Each row comes from the steps of one path. Every step used is in the known rows, and no mark comes twice. Write the path behind each row, first mark first.
Known rows:
fimazo > lagar > donud: [-31 -15  -3  19  16 -13 -16 -23 -15  32 -23 -29  19  -1 -39 -65   0 -22
 -26   0  -7  12  28 -31   3 -41 -51  13  -3  15 -20  13   9   4  -7  -3
  36  17 -32  -5 -14 -10 -13  46 -25   7]
donud > lagar > zamus > veba > nefan > futo > supos: [ -8 -24 -18  16   2   4  19  -8 -42  41 -20 -25   3   1 -30 -71  26 -11
 -14 -12 -11   8  18 -35 -31 -12 -65  16  -1 -16 -22  21   4 -13  -7 -10
  53 -14 -48 -17  22 -23  31  63 -34  21]
zamus > veba > nefan > futo > donud: [ -2 -13 -15  -4  -9  -6   7 -17 -29  25 -10 -19  17  -3 -48 -42  -6 -44
 -23  -3 -19  42  20  -6  -7   5 -67  12  -5  -8 -40  14   4  -8   0 -19
  56 -18 -25 -20   5 -37  10  55 -15   6]
gupuf > futo > fimazo > veba > donud > lagar: [-13 -10   8   4  20  -3   6   2  -1  41 -30 -31  22 -10 -26 -50  16  -6
 -18  20 -25   4 -18 -27 -32 -21 -30  29  -9 -23  -3  35  -5 -11  11 -22
  22   5  -1  -9 -24 -35   6  39 -20 -10]
nuzino > fimazo > lagar: [-40  -3   6  11 -12 -13 -26  -2  15  42 -22  -4  18  -6 -51 -44  11 -39
 -22  16 -16  -7  14  -1   9 -28 -63  21  -2   4 -28  23   2   7  -4   5
  31  37 -13 -25 -15 -22 -23  20  -5   9]
nefan > futo > supos > veba > donud > lagar > zamus: [ 10 -18  -1  13 -14 -22   7   4 -22  31 -18 -54  -1  -8 -40 -48  10 -12
   2  -7 -20 -21  31 -20 -38 -20 -44   8 -11 -11 -15   9   0 -37   0 -26
  31  -1 -26  -9  34 -52  13  37 -45  28]
fimazo > veba > donud > lagar: [ -1 -18   6  10   3 -10   1  -2 -36  39 -21 -60   6   4 -54 -52  -5 -19
 -26 -12 -32   9   6 -28  -9 -48 -45  18   3   6  -8  29   1 -20  -4 -11
  52  15  -3  -4  -9 -29   4  42 -29  10]
zamus > nuzino > supos > veba > nefan > futo: [ 13 -37 -13 -11 -25 -18  -2  11  -9  71 -22 -36  16  -2 -64 -19 -15 -30
   4  -4 -16  16  25   5   2 -15 -55  11  -5  -5 -46   9   8 -25 -13 -21
  64  -2  -7 -39  -6 -43 -23  32  -4  13]
fimazo > veba > donud > lagar > zamus > zofe > gupuf: [ -5 -24   8  22   7   3   9  12 -47  65 -23 -67   5 -10 -41 -65  10 -11
 -24 -12 -32   8   4 -34  -8 -44 -39  16  27   9 -11  24   1 -26 -17 -24
  47  17 -36 -11   6 -20 -28  22 -24  14]
donud > lagar > zamus > nuzino > supos > veba: [ -5 -34 -17   1   0  -2  11  16 -23  75 -43 -42   6  10 -49 -50  33  13
  -1 -10  -5  -8   8 -24 -18 -26 -52  13   7 -21 -27  19  13 -19 -11 -19
  51  12 -29 -33   0 -22  -1  35 -17  20]
zofe > gupuf: [  1 -13  -7   9 -18  -7  13  17   5  29 -23 -27  28 -27 -31 -20  -3 -10
  -5  13  10  21 -11  -8   1   7 -23  28  13  -5 -24   5  16  -5   2 -33
   8   2 -24  -4  -3  -6 -50  17  -2  21]
zofe > gupuf > futo > donud > lagar: [ -6 -24 -21   7  -8   1  17  19  23  29 -50 -25  39 -35 -24 -18  25  -1
   3  36   0   6 -26 -20 -13   7 -12  30  18 -23 -15   9   2  -1  22 -51
  10   5 -29 -21 -13 -16 -37   8 -13  28]
gupuf > futo > donud > lagar > zamus: [-18 -23 -16  -4  12   4  13   6  14  35 -53 -14  34  -9 -24 -39  52   9
   1  32 -11   4 -17 -18 -34   0 -32  21  -3 -40  -7  23  -5   4  17 -40
  15  10 -40 -33  -6 -25   5  22 -12  12]
futo > supos > veba: [ 21  -1  -4  -3  -9 -24   2  14  -1  40  -5 -36   8  -9 -34 -24  -6  -2
  -2  16  -4 -19  -1   6 -27   3 -39  10 -24 -12  -4   7  15 -37   0 -47
 -15   7   0  -5  -5 -41  -1  49 -21  -3]
nefan > veba > donud > lagar > zamus: [  6 -30  -8  18  14 -16   4  11 -48  38 -29 -59   9   0 -31 -63   6 -23
  -6  -8 -16   3  27 -30 -21 -42 -24  20 -15 -13 -14  22 -31 -16   7 -14
  34  33 -22 -11  21 -19   4  38 -48  27]
donud > lagar > fimazo > veba: [-15 -36 -12  13  -9   1  21  -4 -20  41 -42 -33   8  11 -50 -55  18  -9
 -15  -8  -7   8 -12 -39  -7 -39 -54  21  14   0   3  25  13   3 -13  -1
  52   6 -20  -5 -16  -4  18  57 -30  12]
zamus > nuzino > supos > veba: [  9 -20  -7 -20 -14 -16  -3  21   1  79 -31 -35  14   1 -69 -13  -7  -3
   0   0  -6   9   9   9   8 -10 -46  16  -7 -10 -45   9  16 -22 -11 -28
  37  10   1 -39 -17 -35 -33  29   5   5]
fimazo > veba > donud: [  1 -10  17   3   4 -14  -5  -2 -28  36 -10 -52  11   3 -58 -42 -13 -26
 -26  -8 -34  19   9 -13  -5 -35 -47  17  -4   6 -14  25   0 -16  -9 -14
  41  14  -4  -8 -11 -34  -9  34 -15   1]
futo > fimazo > lagar > zamus > veba: [-38   4   6   4  23  -1 -10 -13 -20  38 -11 -16  10  -3 -33 -71  23 -13
 -27   2 -16   7  10 -19 -19  -9 -49  15  -9 -20 -16  30  11  -4 -14  -7
  20  14 -32 -11  -3 -33  -2  53 -11 -22]
gupuf > futo: [ -6  -9   9  -8   7  -8   9   4  23  33 -33   0  34  -9 -23 -24  19  -1
  -6  27   3  22 -16  -3 -22   9 -33  34 -17 -27 -19  16   1  10  15 -27
   2  -2 -22 -16 -22 -11 -18  24   5   5]
nefan > veba: [ 12 -17  -6   6   0 -19   7   8 -20  31 -18 -30  22  -7 -32 -33 -11 -29
  -3   6  -7  25  11  -5  -7  -9 -25  27 -25 -16 -14  11 -16  -4   2 -26
  13  19 -14  -9   0 -17 -11  42 -21   9]
donud > lagar > fimazo > veba > nefan > futo > takud: [ -9 -49 -21  21 -23  -7  20 -22 -22  25 -41 -31   7  -1 -43 -64  19 -29
  -3 -16 -27  21  14 -49 -19 -39 -54  20   8   0   5  21  -6  -5 -12  14
  74 -14 -22  -5   2 -23  28  57 -32  26]
supos > veba: [ 15 -11   2  -7  -5 -25   2   6  -7  43 -13 -42  11   3 -43 -23   0 -12
  -9  -2  -2  -2   1   4 -22  -8 -50   7 -10 -17 -18   7  19 -28   5 -34
  10  12   5  -5 -15 -34 -11  31 -12   1]
veba > nefan > futo > fimazo: [ -1 -26 -20  17 -18 -12   5 -11 -24  17   6 -22  17 -11 -21 -53  -7 -50
 -12  11 -19  34  20  -9 -27  -3 -53  10 -17 -10 -14  26   2 -17  -5 -14
  47 -14 -19   3  13 -37  12  47 -21  -5]
nefan > veba > donud > lagar: [ 14 -26 -12  21   6 -21   3  16 -39  34 -27 -60  13  -2 -36 -54  -7 -30
 -10  -5 -13   5  23 -26 -14 -40 -22  23 -16  -9 -15  18 -29 -21  13 -19
  31  30  -2  -6  14 -17   0  41 -51  24]
supos > veba > nefan > futo: [ 19 -34  -9   6 -18 -25   2  -9 -26  35   1 -42  11  -2 -36 -34 -10 -48
  -5  -5 -18  11  24  -2 -32 -15 -67   1 -11 -10 -20   9   7 -32   1 -23
  46  -3  -8  -4   1 -46   5  35 -24  11]
nuzino > fimazo > veba: [-21  -5  10   3 -16  -6 -10   1   3  50 -19 -12  13  -4 -61 -31   3 -33
 -24  12 -31   9   1   3   9 -19 -68  22  -1   6 -20  27   7  -2 -15  -4
  38  25   3 -23 -23 -29 -14  28   5  -1]
veba > nefan > futo > donud > lagar: [  0 -39 -39  18 -24 -10   9 -11 -25  15 -15 -32  24  -9 -31 -49   7 -48
  -7  13 -22  25  21 -17 -22 -14 -57   3  -4 -10 -11  21  -4 -17   3 -27
  61  -7 -29 -11  18 -38  23  39 -35  19]
gupuf > futo > fimazo > veba > donud > lagar > zamus: [-20 -16  11   4  27   4   7   2 -10  44 -31 -30  21  -7 -22 -59  31  -1
 -14  18 -30   2 -12 -28 -38 -19 -33  26  -7 -28  -2  37  -8  -8   5 -18
  26   7 -20 -16 -14 -34   9  38 -18 -10]
nefan > futo: [ -1  -9   4   3 -26 -15   7  -5   0  14 -18 -22  17  -6 -44 -30  -3 -22
  -6   0  -5  31  17  -5 -11  -1 -45  25 -11 -13 -29   7  12  -3  -3 -20
  34 -13 -26  -5  16 -27 -14  29 -12  16]
donud > lagar > zamus > nuzino: [-18 -27 -19   9   8   5  17   7 -25  49 -35 -26  16   5 -39 -64  41  16
  -3  -1   2   9   8 -34 -12 -16 -44  21   2 -23 -21  23   6  -3  -7 -17
  43   4 -45 -22  12  -8  -1  36 -18  22]
supos > veba > nefan > futo > zamus > nuzino: [ 16 -36 -20   2 -13 -22   2  -4 -25  28   6 -41  20   0 -39 -32  -5 -55
   7  -4 -26   5  27  -5 -26 -13 -54  -1 -13 -12 -24  13   9 -28   4 -23
  51  -5  -4  -6   2 -51   1  40 -24  12]

Which path is each row?
[ 16 -41 -29  10 -20 -21   6  -7 -29  33 -12 -54  13  -3 -38 -39   5 -45
  -3   0 -23  -3  20 -13 -35 -23 -64  -6  -4 -13 -12  12   5 -38   7 -34
  53   3  -7  -9   4 -53  20  35 -40  17] : supos > veba > nefan > futo > donud > lagar
[ -8 -13 -36   4 -11  -7   9  11  -1  25 -40 -39  24  -3 -42 -39  29  -1
 -10  20  -6   4 -10 -17 -12 -10 -35  10   1 -23  -4  19  10 -15   8 -46
  20  16 -13 -17   0 -30  11  33 -25  11] : futo > donud > lagar
[-15 -13  -9   5  12   7  18   0 -35  48 -34 -26   5  11 -38 -64  38  11
 -20 -14   1  11   2 -32 -22 -12 -58  21   6 -21 -27  22  13  -3  -4 -10
  38   1 -40 -16   4  -8  13  53 -19  15] : donud > lagar > zamus > veba
[-12 -49 -21  20 -11   1  22  -9 -32  40 -33 -31   9  11 -42 -64  14 -28
 -16  -6 -13  14  -5 -41 -13 -41 -60  13  14   3   6  30   6  -1 -12   2
  65   3 -22  -3 -13  -8  27  63 -34  13] : donud > lagar > fimazo > veba > nefan
[-18 -32 -14  -2   3   3  16  -2  15  35 -57 -17  33  -5 -40 -34  38  -5
  -4  29 -19   6 -25 -26 -19 -16 -38  22   4 -23   3  24  -4   7  11 -31
  29   9 -25 -29 -23 -27  14  35 -18   7] : gupuf > futo > donud > lagar > fimazo > veba
[-30 -34  -5   3   6   6   0  -6 -27  62 -13  -5  19  -2 -54 -57  28 -23
  -8   3 -30  21  26  -9   2 -16 -72  12  -1  -5 -28  33  -7   2 -24  -2
  62  15 -49 -41   6 -28 -13  28   8   8] : lagar > zamus > nuzino > fimazo > veba > nefan
[ -7 -22  10  10  10  -5   2  -4 -43  44 -23 -59   5   7 -52 -63  11 -14
 -24 -16 -34   7  12 -30 -16 -48 -51  15   5   0  -7  29  -1 -19 -11  -8
  54  16 -22 -11  -1 -30   7  39 -26  10] : fimazo > veba > donud > lagar > zamus
[-28 -13   1  -1  11  -8 -18   2 -14  64 -18 -32  11  -5 -44 -57  19 -14
 -12   4 -22 -12  15 -10 -19 -21 -46   7  -8 -18 -17  29  12 -21 -18 -14
  32  24 -20 -27  -8 -49 -11  39  -8 -18] : futo > fimazo > lagar > zamus > nuzino > supos > veba
[ 19  -7   4   5 -21 -30   1   4  -7  25  -9 -50   5 -10 -46 -30 -13 -21
  -1   0 -17 -10  28  -4 -27 -11 -40  12 -18  -6 -19   1   2 -38   3 -33
  19  -2  -8  -5  25 -53  -1  35 -36  19] : nefan > futo > supos > veba > donud
[-13 -26 -16  22 -14 -15  -6 -21 -25  15   6 -22  21 -12 -22 -61  -4 -59
 -13   8 -24  25  29 -15 -25 -16 -57   8 -15  -3 -11  26  -3 -15  -6  -7
  57  -8 -27   1  11 -40  10  46 -25  -3] : veba > nefan > futo > fimazo > lagar
[-11 -12 -10 -12   5  -7   5   7  28  25 -41  -8  41 -12 -29 -19  29  -3
  -4  39  -9  15 -19   0 -20  12 -27  25 -13 -33 -12  15  -2   3  20 -49
  -1   6 -23 -29 -16 -30 -12  18   1   2] : gupuf > futo > donud
[  7 -37 -12  11   9 -14   2  22 -43  62 -38 -61  13   1 -49 -56   0 -21
  -1 -11 -21   3  32 -24  -7 -43 -25  21 -10  -8 -29  21 -31 -19   1 -12
  50  33 -18 -33  19 -24  -6  37 -40  28] : nefan > veba > donud > lagar > zamus > nuzino > supos
[-17 -19  -4   9   7  14  17  23  -8  66 -30 -21  27 -26 -13 -47  45  11
  -5  22  -9  16 -11 -10 -19  12 -26  17  19 -22 -19  14   3  -7  -8 -55
   0  12 -79 -29  20 -10 -52  -3  10   5] : lagar > zamus > zofe > gupuf > futo > donud
[ 20 -21  -2  -7 -19 -24 -11  28 -11  75 -41 -73  -4  11 -57 -24  -9 -15
 -13 -12 -14 -19   6   1 -20 -39 -47   8   4  -7 -32  14  16 -41   3 -20
  36  25  22 -24 -18 -41  -5  31 -26  10] : nuzino > supos > veba > donud > lagar
[-27 -29  11  -3  14 -16 -25  -3 -21  65 -28 -42  13   3 -60 -57  16 -19
  -7 -13 -24 -11  42 -13  -6 -47 -54   6   1  -2 -35  18  -3 -16 -14  -2
  52  36 -41 -41   2 -40 -28  21 -12  15] : fimazo > lagar > zamus > nuzino > supos > veba > donud
[ 16  -6   2   4 -24 -25   6   0   1  25  -8 -36   8 -13 -40 -23  -9 -18
   4   3 -11  -4  19  -1 -28   2 -44  13 -21 -11 -15   0  11 -30  -1 -37
  15 -10 -14  -6  17 -49  -1  40 -28  13] : nefan > futo > supos > veba
[ -8  -1   3   1  11   1  11  24  17  36 -19  -7  34  -8  -8 -31  27 -14
   0  30 -11  10 -28  -3 -24  12 -12  30 -10 -32 -15  19  15   5  14 -40
 -12   4 -23 -10 -18 -13 -30  24   4 -10] : gupuf > futo > zamus > zofe
[ 19 -29 -13   2  -7 -23   3  -1 -27  43   1 -38  13   1 -30 -34  -5 -39
 -11   0 -13   8  11   1 -30 -14 -64  -1 -13 -10 -14  15  10 -34   3 -28
  31   7  -1  -3 -13 -38   2  39 -18   2] : supos > veba > nefan
[-12 -32  11   0  -5  -9   7  -3 -22  36 -30 -37   7  11 -62 -51   0 -23
 -20 -11 -21  18   4 -24   2 -38 -53  14  10  10  -4  25   2   4 -15   3
  46  18 -16  -8  -9 -16   0  46 -20   3] : lagar > fimazo > veba > donud
[-13  -1   4  -4  12  -5   7   9  21  33 -26  -3  30 -14 -14 -36  19   1
  -9  36  -3  14 -23  -4 -32  15 -26  34 -19 -35 -10  23   5   1  14 -31
  -6  -1  -9  -9 -20 -23  -9  35   1 -16] : gupuf > futo > fimazo
[-10 -27   4   7  15  -1   3  -3 -45  51 -22 -57  10   4 -60 -62  11  -9
 -18 -15 -35  11  19 -33  -5 -47 -49  15   6   3 -16  30  -5 -16 -13  -9
  64  13 -25 -20   1 -31  -2  37 -24  14] : fimazo > veba > donud > lagar > zamus > nuzino
[ -1 -29  -5   3   8 -19  -5  18 -29  63 -27 -62   1   8 -58 -52  21  -7
 -11 -11 -20 -29  27 -19 -17 -44 -57   3   5 -10 -30  20  -3 -34   9 -13
  46  34   0 -24   6 -39  -7  17 -32  25] : supos > veba > donud > lagar > zamus > nuzino > fimazo
[  9 -31  -6   0  11 -19   3  15 -36  57 -24 -68   2  10 -51 -54  18  -1
  -8 -15 -14 -20  24 -23 -24 -41 -46   2   1 -15 -26  16   0 -37   7 -22
  40  24  -6 -16   8 -37  -5  24 -35  23] : supos > veba > donud > lagar > zamus > nuzino
[-13 -47  -5   6 -12  -5  12 -17 -25  36 -18 -17  14   8 -48 -50  -1 -44
 -17  -6 -22  31   0 -20  -4 -29 -67  11   4   9   5  29   5   9 -22   6
  56   4 -27  -8 -17 -15  14  58 -12  -3] : lagar > fimazo > veba > nefan
[  7  -7  -8   2  -9  -8   8 -14 -30  30   1 -14  10  -5 -39 -45 -17 -39
 -21  -6 -13  34  22  -7 -13   8 -67  17 -13  -2 -37  13   3 -13  -3 -12
  44 -26 -23 -14   7 -31  12  68 -18   4] : zamus > veba > nefan > futo > supos
[-17 -33 -20  28  -4 -11  -7 -25 -35  20   2 -30  17 -10 -20 -72  -9 -58
 -20   4 -26  27  37 -27 -22 -27 -59   5 -13   7 -14  26  -2 -13  -8  -1
  63  -7 -28   5  10 -34  15  54 -34  -1] : veba > nefan > futo > fimazo > lagar > donud
[ -8 -10  -1   7  -1  -2  14  19  23  34 -31 -14  33 -37 -13 -21  12  -3
  -3  34   3  14 -26 -13 -16  17 -11  37   6 -22 -17  12   8   1  14 -38
  -3  -3 -18  -6 -16 -14 -43  18   0   8] : zofe > gupuf > futo > fimazo
[-28 -18   7  12  10   3   4   6  14  38 -32 -12  34 -38 -12 -41  26  -7
  -1  29  -6   5 -13 -21 -21   4 -17  31  11 -21 -15  18   2   4   5 -27
   7   8 -44 -14 -10 -17 -44  16  -3  11] : zofe > gupuf > futo > fimazo > lagar > zamus
[  2 -14  -8  14   1 -16   2  16 -24  31 -29 -60   7   6 -39 -59   6  -6
 -22  -4  -5   1  11 -26 -15 -38 -35  18   1  -5 -20  24  -2 -21  15 -15
  32  18  -2  -2   8 -15   0  31 -39  23] : veba > donud > lagar
[ -7  -9   0  -1   9  -5  11   5 -32  40 -38 -42  -2  17 -58 -61   6  -9
 -33 -21  -2  14   8 -30  -1 -26 -56  22  12  -4 -40  19   5  -3   7   1
  45   7  -5 -12  -1  -9   5  58 -35  18] : zamus > veba > donud > lagar > fimazo
[-33  -3  -8  18  19  -9 -13 -12 -14  31 -14 -32  14  -6 -28 -71   3 -19
 -28  12 -13   5  10 -27 -10 -26 -40  10 -12   1  -8  27  14  -9  -9 -10
  20  16 -13   6 -13 -27  -2  54 -23 -19] : futo > fimazo > lagar > donud
[ -6 -26  -2  22  14   1  12  27 -28  58 -39 -55  12 -11 -19 -69  29   6
 -15   3  -8  -3   3 -33 -24 -32 -23  22  19  -9 -23  22  -9 -19  11 -28
  26  19 -45 -14  20  -4 -31   6 -30  29] : veba > donud > lagar > zamus > zofe > gupuf > futo
[ -8 -44 -35  17 -19  -4   8 -13 -35  20 -16 -29  22  -7 -28 -59  22 -44
  -4   8 -27  23  28 -20 -31 -14 -59   0  -3 -14  -9  24  -6 -15  -1 -23
  65  -4 -48 -19  27 -40  25  35 -30  19] : veba > nefan > futo > donud > lagar > zamus
[  4 -11   0   6  -8  -8  16  21  26  32 -31 -10  34 -41 -16 -14   4   1
   6  37   7   5 -21  -9 -17  18 -13  38   0 -12 -16   4   4  -2  15 -45
 -14  -6 -30 -12 -10 -12 -44  23  -3  19] : zofe > gupuf > futo > supos
[-14  -4  14  -5  15   0   6  -2  12  39 -22  -9  29 -14 -25 -35  12  -7
 -12  29 -19  16 -24 -10 -28   2 -31  30 -17 -27  -3  29   3  -1   2 -28
   9   0  -8 -11 -31 -33  -5  41   3 -23] : gupuf > futo > fimazo > veba
[-48  -3  12   5   4  -1 -23 -10  -4  53 -26   2  10   0 -56 -56  27 -31
 -27   1 -20  -5  24  -5   6 -22 -76  19   4   2 -39  24   0  11 -11  16
  42  34 -34 -38  -7 -23 -16  28   1  10] : nuzino > fimazo > lagar > zamus > veba
[-12  -4   8   7 -16  -9   5 -11 -12  21  -6 -33  14 -12 -47 -40  -5 -27
 -16   1 -28  27   7 -13 -16  -6 -44  22 -12 -11 -11  21  12 -14 -17 -19
  42 -12 -10   0   5 -49   2  44 -13 -11] : nefan > futo > fimazo > veba
[ 11 -31  -5   4   1 -25   4  13 -27  46 -32 -69  -2  14 -50 -50   8 -12
 -13 -14  -8 -21  10 -24 -26 -44 -48   2   6  -7 -14  15   5 -32  12 -17
  34  26   9  -2  -3 -29   5  34 -45  21] : supos > veba > donud > lagar > fimazo
[-21 -31 -12  22  -6  -8  -5 -23 -34  19   5 -19  18 -10 -19 -72   5 -57
 -11   3 -29  23  34 -19 -32 -14 -63   6 -14  -9 -12  29  -4 -11 -12  -3
  59  -4 -46  -5  20 -40  14  43 -22  -1] : veba > nefan > futo > fimazo > lagar > zamus
[ -7 -28 -11  14  -3 -14   8  15 -24  31 -39 -54   4  12 -45 -66  12  -7
 -18  -7  -3  -2  10 -34 -10 -46 -39  16   9  -2 -14  25  -3  -8   9  -3
  42  21  -8  -1   8  -8   7  38 -45  25] : veba > donud > lagar > fimazo
[-28 -20  -3   8  -1  -1  -4  17  31  29 -33  -3  44 -34 -33 -19  17 -32
  11  35 -15  -5 -10 -15   7  -2 -15  36  13  -9 -32  15   3  19  16 -20
  19  16 -23 -25 -21 -19 -59  10   1  27] : zofe > gupuf > futo > zamus > nuzino > fimazo > lagar
